What can hang from each mark:
Z_923: Z_324 Z_895 Z_970
Z_478: Z_923
Z_970: Z_329 Z_478 Z_923
Z_895: Z_478 Z_923
Z_766: Z_895
Z_329: Z_324
Z_324: Z_329 Z_970

Every row comes from one small tree of marks. The marks that hang from a mark follow it in brackets, in the order of their numbers. Every link used is in the known rows. Which tree was each row made from?
In the rows, 128 means zero.
Known rows:
Z_923[Z_324[Z_329] Z_970]: [155  90 147 123 138 104 127 136 122 129 125 158 141  85 144 118 114 157
 132 117]
Z_329[Z_324[Z_970[Z_923[Z_895]]]]: [147  99 128 138 174 165 122 131 118 133 142 174 138 135 152 161 126 146
 195 102]
Z_923[Z_324 Z_895 Z_970[Z_329 Z_478]]: [146  73 177 120 163  75 125 106 109 130 129 215 143  81 166 147 119 162
 188 143]
Z_324[Z_970]: [131 119 135 130 132 153 124 151 119 124 130 125 127 131 137 155 123 135
 181 113]
Z_970[Z_329 Z_478[Z_923]]: [156 115 153 121 138  68 121  96 121 110 127 147 159 100 134 166 123 116
 160 135]
Z_766[Z_895]: [125 112 131 112 134 141 127 127 123 135 132 167 128 118 136 112 140 130
 123 108]
Z_324[Z_970[Z_923]]: [146 126 135 142 139 159 121 137 127 123 124 131 147 133 141 173 127 137
 183  86]
Z_766[Z_895[Z_478 Z_923[Z_970]]]: [129 115 154 114  89 156 132 120 125 133 122 222 163  96 127 136 113 159
 141 120]
Z_324[Z_329 Z_970[Z_923]]: [162 116 143 139 136 131 120 145 118 111 124 122 155 114 139 165 125 134
 180  75]
Z_895[Z_478[Z_923[Z_324 Z_970]]]: [166 103 139 116 122 149 129 126 124 127 117 161 151  94 135 128  98 156
 136 134]
Z_895[Z_478 Z_923[Z_324]]: [110 148 137 122 107 148 128 115 136 124 127 177 153 119 125 102 104 152
 135 133]
Z_324[Z_970[Z_329 Z_923]]: [152 125 142 143 138 129 115 115 124 118 116 141 161 126 149 183 133 127
 196  83]
Z_766[Z_895[Z_923[Z_324 Z_970[Z_478]]]]: [118  94 171 109 139 119 127 111 133 137 138 252 158  81 148 130 114 176
 155 116]
Z_324[Z_329 Z_970[Z_478 Z_923[Z_895]]]: [163  89 172 132 158 103 123 147 100 105 137 160 151  97 152 175 124 146
 215  94]
Z_970[Z_329]: [134 127 135 130 127  97 123 104 125 124 120 137 142 121 135 140 133 116
 142 125]
Z_329[Z_324[Z_970[Z_478[Z_923]]]]: [150 110 139 122 167 139 123 125 122 117 154 148 133 119 134 181 112 132
 201 134]
Z_895[Z_478[Z_923[Z_324[Z_329 Z_970]]]]: [169 106 141 114 129 143 122 152 109 106 128 129 150  97 135 124 100 142
 177 107]
Z_766[Z_895[Z_478[Z_923[Z_324[Z_970]]]]]: [150  99 136 100 138 185 122 144 112 123 131 176 142 107 147 117 112 146
 176  97]
Z_329[Z_324[Z_970[Z_478[Z_923[Z_895]]]]]: [153  80 145 118 179 128 124 134 108 121 157 175 136 114 147 168 112 145
 210 139]
Z_478[Z_923[Z_895]]: [157  84 127 118 142 107 127 135 115 130 127 151 152 113 138 117 120 141
 123 127]
Z_478[Z_923[Z_324[Z_329] Z_895]]: [168  68 133 111 157  83 123 139 111 123 131 159 157  88 148  83 115 150
 120 113]
Z_970[Z_329 Z_478 Z_923]: [147 136 161 137 144  88 121  84 127 111 124 158 157 113 140 180 135 117
 171 112]
Z_895[Z_478 Z_923]: [116 153 138 128  89 142 130 118 132 120 126 163 157 124 113 129 110 139
 138 137]
Z_329[Z_324[Z_970[Z_923]]]: [143 127 123 143 164 177 121 123 132 128 140 146 138 141 140 173 125 134
 187  96]
Z_895[Z_478[Z_923[Z_324]]]: [151 124 127 114 127 147 127 123 126 120 124 140 143 113 128 106 106 136
 128 133]

Write each row's tree:
[144 126 135 135 153 111 117  88 137 127 115 160 159 118 151 129 131 131
 142  93]
Z_970[Z_329 Z_923[Z_324]]
[153 115 131 103 114 154 129 124 115 122 126 165 145 109 126 115 123 125
 124 116]
Z_766[Z_895[Z_478[Z_923]]]
[152 115 133 116 131 171 123 144 118 116 126 137 141 117 138 132 101 144
 180 117]
Z_895[Z_478[Z_923[Z_324[Z_970]]]]
[142 102 171 123 151  86 124  97 124 125 126 188 141  87 154 160 118 148
 178 137]
Z_923[Z_324 Z_970[Z_329 Z_478]]
[155  92 165 125 173  84 124 120 113 114 137 183 150  89 154 120 123 151
 162 106]
Z_970[Z_478 Z_923[Z_324[Z_329] Z_895]]
[115 120 144 130 133 116 114 114 134 126 125 185 169 116 149 142 114 151
 189 101]
Z_895[Z_923[Z_324[Z_970[Z_329]]]]
[154  71 131 115 164 136 120 155 112 131 132 162 146 111 158 119 111 162
 176 107]
Z_478[Z_923[Z_324[Z_970] Z_895]]
[107 130 139 107 113 161 127 112 131 131 132 217 153 109 133  86 115 153
 132 113]
Z_766[Z_895[Z_478 Z_923[Z_324]]]
[179 107 147 123 102 113 126 106 116 119 108 158 168  92 131 167 110 132
 153 137]
Z_895[Z_478[Z_923[Z_970[Z_329]]]]
[132 116 139 136 127 106 124  83 141 139 129 209 172 107 134 165 114 148
 155 134]
Z_895[Z_923[Z_970[Z_329[Z_324]]]]
[160  85 159 116 150  58 122 104 108 116 129 174 160  94 147 150 124 130
 168 140]
Z_970[Z_329 Z_478[Z_923[Z_895]]]
[148 108 173 129 131  81 127 100 119 121 124 174 144  92 142 185 122 136
 181 143]
Z_923[Z_970[Z_329 Z_478]]
[184  47 145 114 151  85 126 143 109 130 124 180 164  70 153 106 106 171
 130 115]
Z_478[Z_923[Z_324[Z_329] Z_895 Z_970]]
[169  92 144 105 108 157 131 128 114 128 120 185 153  89 132 138 115 145
 133 118]
Z_766[Z_895[Z_478[Z_923[Z_970]]]]
[177  65 134 123 158  93 124 100 116 140 128 200 163  94 151 151 118 146
 154 139]
Z_478[Z_923[Z_895 Z_970[Z_329[Z_324]]]]
[123  94 147 111 134 131 118 143 122 125 137 204 162  92 149 107 118 161
 167  74]
Z_766[Z_895[Z_923[Z_324[Z_329 Z_970]]]]
[113 136 142 112  95 157 129 117 126 126 129 202 156 114 122 113 122 141
 133 117]
Z_766[Z_895[Z_478 Z_923]]
[124 109 152 109 108 162 130 116 129 138 125 240 161  91 140 110 107 171
 141 114]
Z_766[Z_895[Z_478 Z_923[Z_324 Z_970]]]
[164  96 127 115 144  95 122 130 126 118 128 132 154  94 135  95 115 138
 112 111]
Z_478[Z_923[Z_324[Z_329]]]
[152 120 161 129 161  96 123 112 127 109 134 155 147  95 142 133 124 140
 152 102]
Z_970[Z_478 Z_923[Z_324[Z_329]]]
[179  62 147 121 134  76 124 115 111 134 113 183 172  87 153 155 118 149
 150 127]
Z_478[Z_923[Z_895 Z_970[Z_329]]]
[158  87 146 118 175  73 123  88 113 121 146 191 151 102 146 150 124 126
 173 151]
Z_970[Z_329[Z_324] Z_478[Z_923[Z_895]]]
[147 136 123 141 158 123 119  75 138 129 129 160 151 130 139 157 136 114
 148 110]
Z_970[Z_329[Z_324] Z_923]
